What can hang from each mark
k_141: k_320 k_592 k_697 k_937
k_655: k_141 k_328
k_783: k_937
k_18: k_19
k_320: k_141 k_328
k_680: k_6 k_18
k_19: k_937
k_611: k_328
k_6: k_432
k_937: k_783
k_328: k_320 k_592 k_611 k_655 k_697
k_697: k_141 k_328
k_432: k_6 k_18

Every row comes from one small tree of marks. Brackets hold a mark, then the marks that hang from it, in the order of their numbers. Every link used is in the known rows. Which tree was each row made from?
Known rows
[k_320 k_141]:  -3 -48 -11 -45   7 -26  13 -17 -24 -38  -6 -19  36   5   2  -3  16   7   9 -26 -28 -25  15   4   8  -3 -25 -21  -1  13  -3 -22  10 -20  -1 -14
[k_141 [k_320 k_328] k_592 k_937]: -28  32 -29  12  11  -5  13  29  -7  20  11  12 -30 -11  13  10 -11   7   9  25   3  30 -13  14 -36 -41 -10   5   3  -9 -10 -13 -51 -15  64 -12
[k_432 k_6 k_18]: -21 -42   3   7 -14  -8 -31  19 -43 -15   7  -3  -8 -18  14  29  -7  -4  -5 -19   0 -18  25 -29  20  18  14   6 -48 -24 -28 -25 -16  -3  -6  -7
[k_320 [k_141 k_592 k_697] k_328]: -12 -10 -41  -1  30 -12 -16  15 -12  13  24  12   7   0  -1  14  12  37  -4  21  -9  35   4  15  14  -8  -9  10  12  27  26  -5  -6  -7  24  25
[k_697 [k_141 k_320 k_592] [k_328 k_611]]: -25 -12  34   8   6  24  -6  19  13  49  -2  32 -28  21 -12  10  24  12 -21   7   8  -7 -21  48  -7   9   0 -31 -17 -19  41  35   9 -20  14   6
[k_141 k_320 k_592]: -23 -18 -22 -12  -7 -21  -9  53 -14 -18 -12  -8 -23   1  12   9   4 -20 -11 -28   7   2  -9  -3 -33 -31  -2   7  -4 -21  -2 -14 -40 -16  36 -22
[k_141 [k_937 k_783]]:  -9   4 -22 -24  11  -1  51   9   0  -7  -5 -13 -13  -9  28  -5 -11  18  11   6  17  18  12  -5 -15  -3 -10   2   7 -18   2   0  10  16  26 -19
[k_432 k_6 [k_18 [k_19 [k_937 k_783]]]]:   0 -10  -8   7   0  -5  -4  14   4 -22  27  18 -25 -48  41   1 -46 -16  18 -23  11  29  14 -20  16  57  47  29 -26 -13 -22  -7  -2  15  19 -10
[k_655 [k_328 k_697]]:   9 -15   9  -9   7 -15 -18 -19 -19   5  -6 -11  23  -2 -23  -1   0  44 -11 -19  -5 -13  12 -22  10 -10   4  13 -24  14  -4   8   3  25  10   9
[k_328 k_320 k_611 k_655 [k_697 k_141]]:  20  22  51   3 -15  57 -24  -7  24  31  20  13  21  25 -43  23   7 -44 -13  35  -3 -24   3  39  24 -19 -10 -21  -6 -12  -1  59  58  18 -28  17
[k_611 [k_328 k_592 k_697]]:  17  -5  33  23 -12  -1  -6 -26 -10  24  -2  17  -4   6 -14  -6  28  14   8  -4  13 -28  13 -50 -10 -19  -9  -3  10   6 -10 -24  -6  16 -29  24
[k_320 k_141 [k_328 k_592 k_611]]:   6 -45  12  23  -9   9   5 -62 -10  26  31   3  10   1 -20 -13  38  38  27  28 -35 -17 -13   5  20  14 -28 -32  25   0 -17   6   4 -38 -75  13
[k_697 [k_141 k_320]]: -13  -7  22 -40  -7  -5   3  20 -19 -16  -9  -2   8  24 -12   3  19  -4 -17  -7  -8 -23  12  18 -35  -6   0 -31  -7  10 -11  -1   7  -8  28   0
[k_697 [k_328 k_320]]:  -4  13  -9 -16  21  -2 -16 -22 -20   6 -20   0  12   4  16  16   6 -11 -29  -7 -11 -21 -12   9  -2 -12  -5 -34 -25   2  34 -18  26 -26 -14  -5
[k_655 [k_328 k_320 k_592 k_611]]:  23  -3   9  30 -19  -1 -22 -31   5  17 -10  -6  -7 -15 -35 -16  16  13  15  26 -14  -6 -41  -5  13  -6  12 -20   7 -34 -24   8   7 -27 -64   8
[k_141 k_592 k_697 [k_937 k_783]]: -18  30 -43   7  22   6  33  72  25  20   1  -6 -44 -11  24   5 -16  20   5  24  52  70   3   5  -7 -16   4  34  16 -19  27   8  -4  40  63  11
[k_19 [k_937 k_783]]:  10   5 -31 -32  22  -6  29  16 -11 -14   1 -20 -11  -4  34 -29 -26  11 -14 -30  -4   9  11 -20  -8  32  11  18   9 -13 -14   2  29   7   1 -32
[k_611 k_328]:   2 -28   1 -46   6 -28   1 -16 -36 -14 -21  24   4   3  11   3   8  14 -14 -11 -14 -36  -2 -44 -16 -11  -3 -25 -15 -12  -6 -36 -14 -24  -6 -25
[k_6 k_432]: -25 -25   5 -27 -13  -3   0  10 -22 -28 -19 -31   6  10  22 -19  24  -7  -9 -41 -16 -11  -6 -43   3  -3 -10   6 -19 -10   1 -15 -10  -3 -22 -24
[k_320 [k_328 k_592 k_611 k_655 k_697]]:  14 -13  31  64 -22  47 -16 -41   3  60  43   6  -4  13 -34  27  19  14   9  17 -11 -19  -4   5  23   2 -30   1  14 -22 -19  48  21   8 -74  25
[k_320 [k_141 [k_937 k_783]]]:  -2  -7 -21 -33  15  -8  68 -13   7 -22   4  -5  16 -12  16 -12  -4  20  39   9   9  20  24  17   4  -1 -23  -6  26   3  11  -1  23   9  40 -15
[k_611 [k_328 [k_320 k_141] k_592]]:  25   4   3  -4  -4 -21   6 -48  -9 -16 -12  33  20 -13 -17 -11  30 -17  38  18  -9 -22  -3 -15  -1 -21  -7 -35  40   9  -4 -46  12 -38 -31   7
[k_783 k_937]:   5  -3  -1 -36  26 -15   6  17 -18 -13 -11 -37  28   6   6  -5  -5  11 -28 -30 -11 -46   6 -12  -8   8  -5  -7 -11 -10  16 -10  -8   4   5 -13
[k_680 [k_6 k_432] [k_18 [k_19 k_937]]]:  14  33 -11  -8 -10  -8  23   9  48 -26 -28 -47   6  25  39 -29 -18 -32  -8 -69  -4  22   1 -33 -13  32  27  31  20  18 -14 -12 -42  -3 -12 -24
[k_611 [k_328 k_320 [k_655 k_141] k_697]]:  39  33  18  -1 -10   2  -8 -34  -9 -25  -5  60  18  -6 -30  20 -27 -47 -11  40  20 -26   0  16   9 -13 -10  -2   8  18  18  22  22  14   9   5
[k_19 k_937]:   4   3 -19 -28  15 -17   6  13 -22 -15 -13 -39   4   8  20 -26 -17  -3 -22 -38 -28 -18   3 -20  -6   8   2   1 -17  -7 -40 -25   7 -13  -1 -31
[k_680 k_6]:   0 -15 -16 -22 -11  -9   4   5 -30 -31 -31 -40  30  24  15   6   4  12 -40 -32  -4 -15   8 -21  -1  -6  -1 -18  -3   5 -23 -11 -19  -7 -25 -30
[k_18 k_19]:  -5 -45  -2 -36  -3 -27 -12  -3  -1 -44  -9 -13   6  -7  19   7   7 -12  -9 -30 -26 -19 -18 -10 -16  -2  -1 -23 -27  10  -5 -25 -19 -13  -3 -11
[k_432 k_18]: -23 -34  -5  -9   2 -22 -33  13 -33  -9  -1  -4   1 -10   5   7  -2  13   3 -35 -18 -30  25 -33 -10   4  16  23 -18 -13 -16 -33  -3  -8 -14 -22
[k_328 [k_320 k_141]]:   8  -7 -16 -42   6 -18  -3 -20 -14 -40  -8 -10  42  -3  -2  -2   9 -30   8   1 -23 -16   6  10   7 -26 -13 -27   8  16  -1 -26  16 -28  -4 -11
[k_680 k_6 [k_18 [k_19 k_937]]]:  32  22 -26 -18   6 -24  18   7  38 -22 -27 -43   5  27  32  -7 -32 -24 -22 -53 -10   4   6  -9 -25  28  27  11  17  20 -28 -17 -37 -10  -3 -19
[k_320 k_141 [k_328 k_611]]:   0 -51   3 -27   5   0   0 -58 -20  16  29  12  27   3  -9  -7  17  33   7  28 -44 -19 -11   9  23   5 -23 -35  -2   3  -9  12   0 -37 -40 -12
[k_655 k_141]:   3 -34  -6 -25  -3 -25   7  -3 -33 -56 -22 -13   3   6   1 -10  -6   2 -30   3  -7 -29  -9  10  -2  24 -17  -9 -13  23   2   0  -2  -5  -8 -11
[k_680 k_18]:   6 -26 -21 -36  11 -29   3  15   1  -7 -19 -38 -14  30  16  18   4  -2 -18 -40 -15 -27  20 -19 -30   7 -11   8   1 -10   1 -16 -16 -16 -14  -6
[k_6 [k_432 k_18]]: -40 -23  10   0 -14  -8 -27  15 -23 -11  -4  -7   2 -13  11 -15  11   2  17 -49 -13 -12  18 -57   2   7  18  42 -17 -14  -2 -30 -11   1 -20 -26
[k_680 k_6 [k_18 [k_19 [k_937 k_783]]]]:  35  25 -36 -21  12 -15  39   9  49 -22 -14 -25  -6  13  45  -9 -41  -8 -14 -49  14  33  15 -11 -27  50  36  28  43  12  -1   8 -18   9  -1 -19
[k_697 [k_141 k_592]]: -20 -24   3 -15  20   1 -21  49  -7 -14  -9  -4 -14  17   2   6  31  17 -36 -18 -11 -10   2   5  -6  12  -9   1  -9   6  14   2  16  -2   1   0
[k_6 [k_432 [k_18 [k_19 k_937]]]]: -24   4  10   4  -9 -13 -22   9  14 -20   7  -2  -2 -29  26 -43 -20 -24  31 -58 -26   6  -1 -47   0  27  44  48 -20   3 -20 -39 -15  -1   2 -29

Write each row's tree
 13  -8  20  31  -2  18   3 -62  14  32  -1   6  16   2 -20  -7  35  -9  26  20 -11 -19 -21  35  30   2 -20 -51  18  -7  25   0  39 -40 -62  18 -> [k_697 [k_328 [k_320 k_141] k_592 k_611]]
 23  43  42  39  -1  18 -30 -23  10  20   0   5  19   7 -57  -9  33  25  -1  21   4  -2   9   7   8  -3  13   1  15  34  -1  17  47  26 -23  58 -> [k_655 [k_328 k_320 k_592 [k_697 k_141]]]
 -7 -23  45  13   2  43 -29  28  25  43  17   4 -17  23 -25  -3  27  12 -27  15   7  -7  -2   5  15  -6  -9   6 -16  -3   8  44  10  28 -19  19 -> [k_328 k_611 [k_697 [k_141 k_592]]]
 -6 -20  -4  13 -12  -1  -9   3 -13   5  19  39 -38  -7 -12  -8 -14   3 -20  55   6   7 -44  35 -12   9  -5  -2   1  -4   5  39 -49 -23   1  -8 -> [k_655 [k_141 [k_320 [k_328 k_611]] k_592]]
 -5  12  44 -21 -11  16  -6  14  -4  11   8   0  16  31 -27   3  17  -8 -15  -1  13 -16  28  11 -25 -25  -3 -12 -10  27  -9  15   5  29  38  23 -> [k_328 [k_697 [k_141 k_320]]]
-26  57 -36  19  12  -1   9  53   4  45  14  10 -35  -6   4  14 -17  10   7  51  26  61 -10  20 -32 -50   5  11   6  -4  -3  -8 -51   5  89  19 -> [k_141 [k_320 k_328] k_592 k_697 k_937]
 17  24 -15  16  -6  -4  -4  -1   7  -5  -3 -23  21   1 -24  -5  24 -22  25  25   8  19   4  15  12 -26  -4 -18  35  19  -3 -29  22  -5 -11  43 -> [k_328 [k_320 [k_141 k_697]] k_592]
-16  12  -5  17   4   5 -27  18 -12  32  31  19 -14   0  -3  17   2   6 -14   6  12  18   4  -6 -26 -41  -5  27  -2  15   2  10 -41  13  34  13 -> [k_141 [k_320 [k_328 k_697]] k_592]
-18   9   1   2  -1  -4   0  12  25 -21  17  17 -15 -43  38 -46 -27 -11  38 -53  -1  34   8 -48  -2  49  52  64   7  -3   5 -11   5  19   5 -29 -> [k_6 [k_432 [k_18 [k_19 [k_937 k_783]]]]]
-11   1 -23  24  27 -10  -8  33  -6   3 -21  13 -28   8   5  12  -7  28 -45  17  30  21 -20  42  15  30  -6   7 -16  25  70  14   6  16  31  32 -> [k_655 [k_141 k_592 [k_697 k_328]]]
 14  -8  -2 -12 -18  19 -15  -5   0  -2  -2  -5   8   7 -10  25 -10 -54  -3  11 -22 -26 -24  21  15 -21 -12 -28  -8 -53 -13  26  24 -31 -42 -27 -> [k_328 k_320 k_611 k_655]
-17 -51  10   3 -19 -16 -39   8 -13 -34  13  11  -9 -34  20  33 -10 -19  10 -19  -5 -11   6 -21  13  21  24  -2 -54  -7 -20 -30 -33  -3   5   0 -> [k_432 k_6 [k_18 k_19]]
 -2 -14   1  11  -8 -13 -28  14  -6 -23  14   1 -12 -35  29   2 -36 -28  11 -28 -16   2   7 -20  18  37  40  12 -51  -6 -47 -36 -22  -4  17 -10 -> [k_432 k_6 [k_18 [k_19 k_937]]]
 18   2  11  15  -6  21  -1 -41  -4  -2 -12  30   4   2 -17  25 -20 -35 -22  36  -3 -28 -37  71  33  28 -18 -37 -13 -18  44  52  49 -24 -33  -7 -> [k_697 [k_328 k_320 k_611 [k_655 k_141]]]
-35 -33  19  -1 -20 -17 -32   4   6 -30   2   6   2 -28  18 -14  10 -13  30 -50 -17  -2  -3 -48  -4  12  28  33 -22   3   7 -35 -26   0 -11 -17 -> [k_6 [k_432 [k_18 k_19]]]
-11  23 -17 -25  -6  -4  61  20   4  -6  -3  -2 -18 -11  20  -4 -21  -6  26  11  33  27  11   8 -40 -24  -3  -3  17 -23  -6   3 -13  10  66 -20 -> [k_141 k_320 [k_937 k_783]]
 22 -28  32  14 -29  26   0 -19   2  -5  11   5   6  12 -33  14 -20 -21 -14  23  10 -33  -7  37  35  14 -29   2 -11  -9   3  67  20  25 -23   1 -> [k_328 k_611 [k_655 k_141] k_697]
  1  -5  -3 -17 -22 -14  12   1  41 -35 -33 -36   8  27  31   2  11 -24  -8 -59   4  13   2 -33 -16  14  13  15  15  17  12  -9 -53  -1 -23 -14 -> [k_680 [k_6 k_432] [k_18 k_19]]
 12  18   2  20 -21  19  37  15  18   6  -5  -3 -13  10 -26  12 -38 -16   9  70  22  12 -21  65  30   6 -19 -15  -6 -26  -5  48   9  19  33  10 -> [k_328 k_611 [k_655 [k_141 k_697 k_937]]]
-15  25   5  18 -22  -2 -13   6  13 -27 -11 -13  20 -15  28 -42 -25 -19  12 -63  -8  19   6 -48   9  28  55  44   0  14 -29 -31 -30   5  -8 -39 -> [k_680 [k_6 [k_432 [k_18 [k_19 k_937]]]]]
 -8 -10  39  22  15  48 -38   0  10  66  41  29 -16  20 -27   4  27  39 -32  42  -5   2  -6   7  13   2 -11   7 -12  14  12  52   7  19 -31  28 -> [k_320 [k_328 k_611 [k_697 [k_141 k_592]]]]
 -2  80 -20  22  18  20  19   7  16  39 -13   2   8   8   0  48 -23 -28   5  31  19  26  -4  58  15 -31  -8 -25 -10 -18  37   3  47   4  56  21 -> [k_141 [k_697 [k_328 k_320 k_655]] k_937]
  9   3  10  56 -11  25 -17 -28 -15  30  33   1   6  12 -22  38  19  18   2  -8 -14 -15  18   0   8   0 -30  12  18   5 -10  23  28  17 -46  31 -> [k_320 [k_328 k_592 k_655 k_697]]
 -9  15   6 -28  19  18  49  15   9  -2  -2   2  -8   8   9  -9   8  32   2  20  14  15  22  17 -12  19  -7 -11  11   3  10  18  42  27  31   1 -> [k_697 [k_141 [k_937 k_783]]]
  4  32 -34   2  25 -24  12  -1  16 -18 -16  11  15 -34 -16  -8 -10   7  41  25  -5  32 -12  34  17 -33  -2   7  16   4  11 -14   1 -18  61  -5 -> [k_655 [k_328 [k_320 [k_141 k_592 k_937]]]]
 -3  78 -27   4  32  22  37   5  22  47  -5  12 -10  -7  19  13 -22   4   2  50  49  58  -2  32  -1 -18  11 -13   7  -4  55   7  39  23  53  26 -> [k_141 [k_697 [k_328 k_320]] [k_937 k_783]]
  3  -2  14  43  -3  17 -20 -31 -19  37  28  -9   0   8 -16   5  32  36  -8   6  -8 -10  12 -29  -5  -6 -19   9   9  26 -15   0  -1  17 -49  37 -> [k_320 [k_328 k_592 k_697]]
-23  46 -30   9  -2  -6  22  82  19  21 -10 -16 -37   0   5   8 -18 -18  14  25  42  50  -6  21 -31 -58   4  10  -1 -19  -5 -17 -48  14 101  11 -> [k_141 k_320 k_592 k_697 k_937]
 20 -47  11  -9 -10 -23   1 -33 -20 -23 -18  11   2  -9 -32 -24 -16  43 -15  32 -13 -22 -36  20  23  40   2 -13 -21  -6  -3  37  -5 -10 -22  -9 -> [k_655 k_141 [k_328 k_611]]
 -2  40 -27  26  26  -2 -22  29   2   2 -21  23 -23  -3   0  14 -15 -11 -42  41  36  31 -30  49  13   7   6   0  -9  29  71  10  14   5  28  34 -> [k_655 [k_141 k_592 [k_697 [k_328 k_320]]]]
-31  -3   4  10 -26   2 -16  12 -24 -16 -20 -18  27   3  12 -16   5   8  -2 -52   5  -2  24 -59  12   8  29  38   2  -3 -12 -20 -25   6 -32 -36 -> [k_680 [k_6 [k_432 k_18]]]
 -1  -3 -16  -7  14 -19  -5  11  15 -18  20  18 -16 -39  32 -24 -41   4  24 -39  -5  18  14 -24 -14  47  49  44   6  -1  -9 -18  11   9  13 -26 -> [k_432 [k_18 [k_19 [k_937 k_783]]]]
  3 -19   5 -15  14   1  -8 -52 -22  13  36   8  46   5 -14   4  16  32   4   9 -22  -9  27  -3  14 -14 -26  -1   4  49   3   2   5   8  -3  20 -> [k_320 k_141 [k_328 k_697]]
 14  -6 -21 -34  16 -15  22   5  18 -33   6  -6 -10 -18  41 -25 -28  -6  -1 -32  -9  18  -8 -10 -15  37  21   9   1   4  -6  -3  11   5  13 -23 -> [k_18 [k_19 [k_937 k_783]]]
 29 -14  10  22 -14  -7  -4 -56  10   2  -2   1  23 -19 -46 -23  22  14  46  28 -21  -6 -26  19  32  -1   0 -28  27 -12 -14   5  21 -35 -51  13 -> [k_655 [k_328 [k_320 k_141] k_592 k_611]]
-15  16 -32   4  20 -10  28  47  21   5  -3 -17  -3  -3   1   1  -1   9  28  22  19  43   7  28  14 -33 -14   8  11   7  14 -20 -11  12  74  18 -> [k_320 [k_141 k_592 k_697 k_937]]
  9  40  30  -6  20  19 -37  13  11  24   1  58  -6   7 -22   4  19 -17 -24  33  21  -1   5 -15  -7 -33  10   4   4  22  26   0  14  17  16  23 -> [k_611 [k_328 k_320 [k_697 [k_141 k_592]]]]
-23  34  -4  -5  12  15  45  61  25   5   0  21 -39  -2   8  -2  -1   6  12  19  42  44  12  33 -36  -8   3  11  28 -11  22  24   6  21  82   1 -> [k_697 [k_141 k_320 k_592 [k_937 k_783]]]
  8  24  -9  64 -11   8  33 -29 -14 -12   7  10 -14  -4 -18  16  -8  18  18  42  -6  -5  -8  52   6  32 -40  -3  30  10  -8  20  19  -3 -10  17 -> [k_320 [k_328 k_592 [k_655 [k_141 k_937]]]]
 11 -27  41  41 -27  30 -11 -15  11  42  13 -28 -11  15 -24 -14  31   4   6   6   8 -24  -6 -23  12 -15 -19  -4  -1 -18 -28  14  -3  18 -65  22 -> [k_328 k_592 k_611 k_697]
 17 -15 -19 -26  -6 -27   5   0  31 -33 -30 -35   9  28  25  23  -2 -12 -23 -45  -1  -6   8 -10 -28  11  11  -5  13  19   0 -13 -48 -10 -16  -6 -> [k_680 k_6 [k_18 k_19]]
 17  -7  20 -12  -6   0  -3 -21 -18   6   2  35  17  10 -12  34  -3  -8  -2 -17   2 -36  20 -21   4 -22 -16   0  -8 -12   4   6  15  15   8  -6 -> [k_611 [k_328 k_655 k_697]]
 23  54  18 -20  10   4  28 -50  15  16   0  38  39 -15 -19 -12  -5 -28  46  52  16  -2  17  -2   5 -68 -13 -20  15  26  -2 -29   0   8  51  10 -> [k_611 [k_328 [k_320 [k_141 k_937]] k_697]]
 14  -6  13  25 -24  17 -15 -12   8  15  -6 -22 -15   2 -14 -13  23 -32   5  22  -8 -20 -34  -8   2 -17  -6 -30   9 -34 -28  -6   3 -30 -78   2 -> [k_328 k_320 k_592 k_611]
  7 -18  36  50 -16  38 -19 -43  -2  66  39  -3  -9  10 -25  -7  31  31  -2  32  -8 -13 -10 -22   8  -7 -19  -4   5  -1 -22  24  -6   8 -79  32 -> [k_320 [k_328 k_592 k_611 k_697]]
